What can hang from each mark:
kedus: bosiz fesenad
tapit: fesenad gibip mizi
giri: faka mizi tapit
mizi: fesenad
fesenad: kedus tapit
nipi: mizi

Each row was made from one small tree. The marks that hang from a mark follow it in brackets, in alphabetical order. Every link used is in the known rows. Write each row's tree.
Known rows:
fesenad[kedus tapit[gibip mizi]]: [-1.95  3.04 -0.11  3.70 -1.79  0.32 -3.16 -1.93  3.40  0.91 -6.09 -3.83
 -1.09 -1.63  1.98 -0.95 -0.98 -1.51  2.24]
kedus[bosiz fesenad[tapit]]: [-4.72  5.95 -0.38  2.09 -1.35 -4.01 -3.84  1.56  3.26 -0.28 -0.44 -3.84
 -1.48 -2.46  1.94 -0.70 -7.58 -0.93  3.29]
tapit[fesenad[kedus[bosiz]] gibip mizi]: [-0.61  4.99  0.49  3.87 -3.85 -1.06 -0.38 -1.44  4.27 -0.23 -1.98 -4.09
 -3.40 -2.36  5.81  0.16 -0.89 -0.06  2.82]
kedus[bosiz fesenad[tapit[mizi]]]: [-4.23  5.96 -0.27  2.73 -1.58 -2.51 -3.70  1.58  3.49  0.46 -1.26 -4.74
 -1.71 -1.57  1.82 -2.48 -5.28 -0.91  2.87]
giri[faka tapit[fesenad]]: [ 0.99  1.87  0.66  1.36 -1.83 -1.27 -1.86 -2.29  2.32  0.21  2.94  0.45
 -2.42 -2.13  4.73  3.44 -5.21 -2.50  1.52]
giri[faka mizi tapit[fesenad gibip]]: [ 1.90 -1.89 -0.11  2.82 -2.99 -0.01 -1.03 -3.12  3.17  0.04  1.30  3.10
 -5.10 -1.91  7.49  3.99 -7.36 -2.28  0.51]
tapit[fesenad[kedus] mizi]: [-0.04  5.60  1.17  2.28 -3.26 -0.02 -0.58 -1.39  2.93  0.77 -0.42 -3.37
 -0.48 -1.79  2.84 -0.32  0.45 -1.79  2.39]
tapit[fesenad[kedus[bosiz]] gibip]: [-1.15  4.86  0.37  3.31 -3.56 -2.63 -0.50 -1.56  4.04 -0.72 -0.98 -3.28
 -3.57 -3.19  6.03  1.78 -3.17  0.03  3.22]
mizi[fesenad[tapit[gibip]]]: [-2.88  5.25 -0.45  1.52 -1.94  1.55 -2.81 -2.23  1.56  0.24 -0.50  0.00
 -3.70 -2.52  2.06  0.17 -4.90 -2.03  2.11]
mizi[fesenad[kedus tapit]]: [-2.90  7.79  0.43  0.92 -1.90 -2.04 -2.94 -1.08  2.05  0.39  0.36 -3.04
 -1.21 -2.18  0.84 -1.00 -2.45 -2.34  2.45]
mizi[fesenad]: [-1.57  7.32  1.19  0.06 -1.97  0.56 -1.82 -1.40  1.70 -0.43  5.10 -0.25
 -3.17 -2.59  1.16  1.00 -2.95 -3.01  2.04]
giri[tapit]: [-0.59  3.00  0.85  0.89 -0.99 -0.14 -2.37 -1.67  3.03 -1.36  0.58 -0.29
 -2.70 -2.98  3.00  3.10 -3.60 -2.90  1.82]
giri[faka tapit[gibip mizi[fesenad]]]: [ 1.02  2.64  0.75  1.69 -1.23  1.17 -2.66 -3.45  2.49 -0.03  1.93  0.12
 -6.22 -1.34  5.11  1.96 -3.05 -2.64  0.81]
tapit[fesenad[kedus] gibip mizi]: [ 0.24  3.94  0.61  3.25 -3.38  1.08 -0.45 -2.65  3.20  0.59 -3.10 -2.89
 -2.43 -1.99  4.20  0.43 -0.58 -1.04  2.35]
fesenad[kedus[bosiz] tapit[gibip mizi]]: [-2.82  4.11 -0.22  4.35 -2.29 -1.92 -3.07 -0.75  4.46  0.11 -4.84 -5.17
 -2.21 -2.02  3.65 -1.30 -1.73 -0.52  2.61]
giri[faka mizi[fesenad] tapit[gibip]]: [ 1.18  0.30  0.41  1.61 -2.11 -0.49 -1.99 -3.07  2.83 -0.75  3.70  2.84
 -7.04 -1.76  6.06  3.48 -6.68 -3.16 -0.01]
mizi[fesenad[kedus[bosiz] tapit[gibip]]]: [-3.39  7.03 -0.16  2.49 -2.45 -3.27 -2.67 -1.22  3.29 -0.62 -1.17 -3.75
 -4.08 -2.73  4.05 -0.48 -3.85 -0.52  2.89]
nipi[mizi[fesenad]]: [-1.66  7.46  1.78 -0.64 -1.77  1.61 -2.82 -1.23  2.06 -1.57  4.46 -0.17
 -2.79 -1.97 -0.08  2.87 -0.09 -3.06  2.11]
kedus[bosiz fesenad]: [-3.15  6.23  0.64  1.70 -1.62 -3.75 -2.58  1.31  3.68 -1.04  2.15 -3.55
 -2.91 -2.80  2.55  0.99 -6.45 -1.21  3.21]
tapit[fesenad]: [-0.88  5.04  0.63  1.19 -2.99  0.97 -0.72 -1.42  2.03  0.25  2.24 -0.10
 -1.32 -2.73  2.54  1.65 -3.54 -2.13  2.41]
mizi[fesenad[kedus[bosiz] tapit]]: [-3.75  8.72  0.34  1.50 -2.36 -4.43 -2.86  0.13  3.18 -0.55  1.25 -4.34
 -2.38 -2.50  2.58 -1.27 -3.06 -1.23  2.79]

Which tree is each row?
[-2.97  3.29 -0.67  3.13 -1.25  1.01 -3.74 -0.76  2.58  1.02 -5.48 -2.90
 -2.53 -1.49  1.90 -1.22 -5.29 -1.21  2.45]	kedus[fesenad[tapit[gibip mizi]]]
[-3.72  8.74  0.89  0.73 -2.12 -3.39 -3.94  0.15  3.48 -1.66  1.26 -4.39
 -1.86 -1.82  1.29  0.59  0.07 -1.35  2.78]	nipi[mizi[fesenad[kedus[bosiz] tapit]]]
[-1.26  7.52  1.03  2.68 -2.92 -1.31 -1.32 -1.45  3.96 -0.98  0.51 -4.22
 -5.60 -2.16  4.50 -0.45 -0.24 -0.87  2.35]	tapit[gibip mizi[fesenad[kedus[bosiz]]]]
[-0.64  6.31  1.19  1.97 -2.57  0.86 -1.43 -2.71  2.83 -0.18 -0.80 -2.85
 -4.45 -1.84  3.03 -0.01  0.35 -1.92  1.93]	tapit[gibip mizi[fesenad[kedus]]]
[-1.49  6.62  0.88  2.26 -3.55 -3.84 -0.72 -0.26  3.93 -0.62  1.60 -3.84
 -1.67 -2.90  4.42  0.90 -2.55 -0.79  3.14]	tapit[fesenad[kedus[bosiz]]]
[-2.33  4.78  0.43  2.84 -1.71 -0.87 -3.51 -0.68  3.21  1.09 -3.22 -4.53
  0.86 -1.40  0.62 -1.76 -0.27 -2.28  2.25]	fesenad[kedus tapit[mizi]]
[-3.72  5.62  0.14  2.82 -1.93 -4.67 -3.30  0.52  4.04 -0.36 -1.43 -4.96
 -0.29 -2.57  2.06 -0.40 -3.18 -1.18  3.06]	fesenad[kedus[bosiz] tapit]
[-2.55  6.11  0.52  1.21 -1.79  0.13 -3.89 -2.28  2.56 -0.92 -3.09 -2.43
 -2.70 -1.76  1.27  1.72 -0.21 -1.70  2.33]	nipi[mizi[fesenad[kedus tapit[gibip]]]]
[ 1.73  0.37  0.26  2.90 -2.19  1.50 -1.74 -3.55  2.85  0.70 -0.55  0.11
 -4.24 -1.52  6.51  2.59 -3.68 -1.81  1.13]	giri[faka tapit[fesenad gibip mizi]]
[-2.50  5.93 -0.13  1.92 -2.03 -0.99 -2.79 -2.28  2.25  0.21 -2.37 -2.51
 -3.08 -2.35  2.46 -0.04 -3.05 -1.61  2.48]	mizi[fesenad[kedus tapit[gibip]]]
[-2.91  5.46  0.15  0.74 -1.65  2.69 -3.91 -2.16  1.83 -0.84 -0.73  0.13
 -3.19 -1.88  0.91  2.07 -1.90 -2.18  2.02]	nipi[mizi[fesenad[tapit[gibip]]]]
[-0.82  6.73  0.97  2.88 -3.78 -2.38 -0.52 -0.31  4.08 -0.01  0.66 -4.69
 -1.63 -2.15  4.27 -0.64 -0.35 -0.77  2.73]	tapit[fesenad[kedus[bosiz]] mizi]
[-0.10  3.39  0.27  2.76 -3.22  3.61 -0.57 -2.60  2.44  0.66 -1.24 -0.21
 -3.09 -2.13  3.86  0.74 -2.09 -1.38  1.99]	tapit[fesenad gibip mizi]
[-4.00  4.50 -0.81  3.76 -1.67 -1.34 -3.58  0.35  3.73  0.24 -4.22 -4.10
 -3.54 -1.84  3.45 -1.59 -5.97 -0.11  2.94]	kedus[bosiz fesenad[tapit[gibip mizi]]]
[-1.66  9.09  1.51  1.61 -2.85 -2.50 -1.41 -0.31  3.71 -0.96  3.35 -4.74
 -3.56 -1.94  3.03 -1.27  0.45 -1.64  2.55]	tapit[mizi[fesenad[kedus[bosiz]]]]
[-1.67  1.46 -0.49  2.39 -2.33 -0.04 -3.05 -2.11  2.14  1.11  2.29  2.07
 -4.07 -1.17  3.41  0.57 -7.17 -2.82  0.38]	giri[faka mizi[fesenad[tapit[gibip]]]]
[ 0.73  1.46  1.12  2.06 -0.71 -0.31 -3.31 -1.85  3.18  0.18  1.89 -1.08
 -2.33 -1.24  3.18  1.95 -2.30 -3.34  0.84]	giri[faka tapit[mizi]]
[-0.89  5.77  0.80  1.48 -2.37  3.38 -1.42 -2.52  2.21 -0.13  1.27 -0.46
 -4.84 -1.98  2.72  0.23 -1.43 -2.26  1.64]	tapit[gibip mizi[fesenad]]
[-1.46  3.87  0.29  1.82 -2.39 -3.54 -3.21 -0.96  2.70  1.20  3.24 -1.15
 -1.55 -0.74  2.35 -0.49 -4.81 -3.33  0.75]	giri[faka mizi[fesenad[kedus tapit]]]
[-0.18  3.53  1.12  0.87 -2.39 -0.84 -1.99 -1.15  2.32  0.43  7.72  1.85
 -3.59 -1.19  2.58  1.62 -5.55 -4.00  0.29]	giri[faka mizi[fesenad]]
[-2.60  3.08 -0.23  3.18 -1.49 -1.23 -3.34 -1.95  3.18  0.34 -5.05 -2.98
 -1.19 -2.50  2.17  0.59 -3.18 -1.61  2.63]	fesenad[kedus tapit[gibip]]
[ 1.45  1.98  0.76  1.93 -2.12  0.18 -1.73 -2.28  2.67  0.81  2.05 -0.32
 -2.49 -1.24  4.87  1.91 -2.85 -2.55  1.15]	giri[faka tapit[fesenad mizi]]
[-3.36  4.08 -0.36  3.75 -1.98 -3.50 -3.25 -0.81  4.40 -0.46 -4.27 -4.29
 -2.05 -2.81  3.68  0.25 -3.98 -0.61  2.90]	fesenad[kedus[bosiz] tapit[gibip]]
[-0.29  3.88  0.42  2.71 -3.14 -0.46 -0.81 -2.66  2.95  0.01 -2.48 -2.02
 -2.50 -2.87  4.38  2.16 -2.71 -1.02  2.81]	tapit[fesenad[kedus] gibip]
[ 0.54 -0.37  0.47  2.35 -0.55 -0.57 -3.19 -3.16  3.22 -0.49 -0.34  0.39
 -4.21 -2.36  4.90  4.46 -5.15 -2.61  1.39]	giri[faka tapit[gibip]]
[-2.89  7.63  1.05  0.22 -1.71 -1.08 -4.04 -0.97  2.36 -0.80  0.08 -3.02
 -0.69 -1.53 -0.33  0.78  0.52 -2.50  2.53]	nipi[mizi[fesenad[kedus tapit]]]
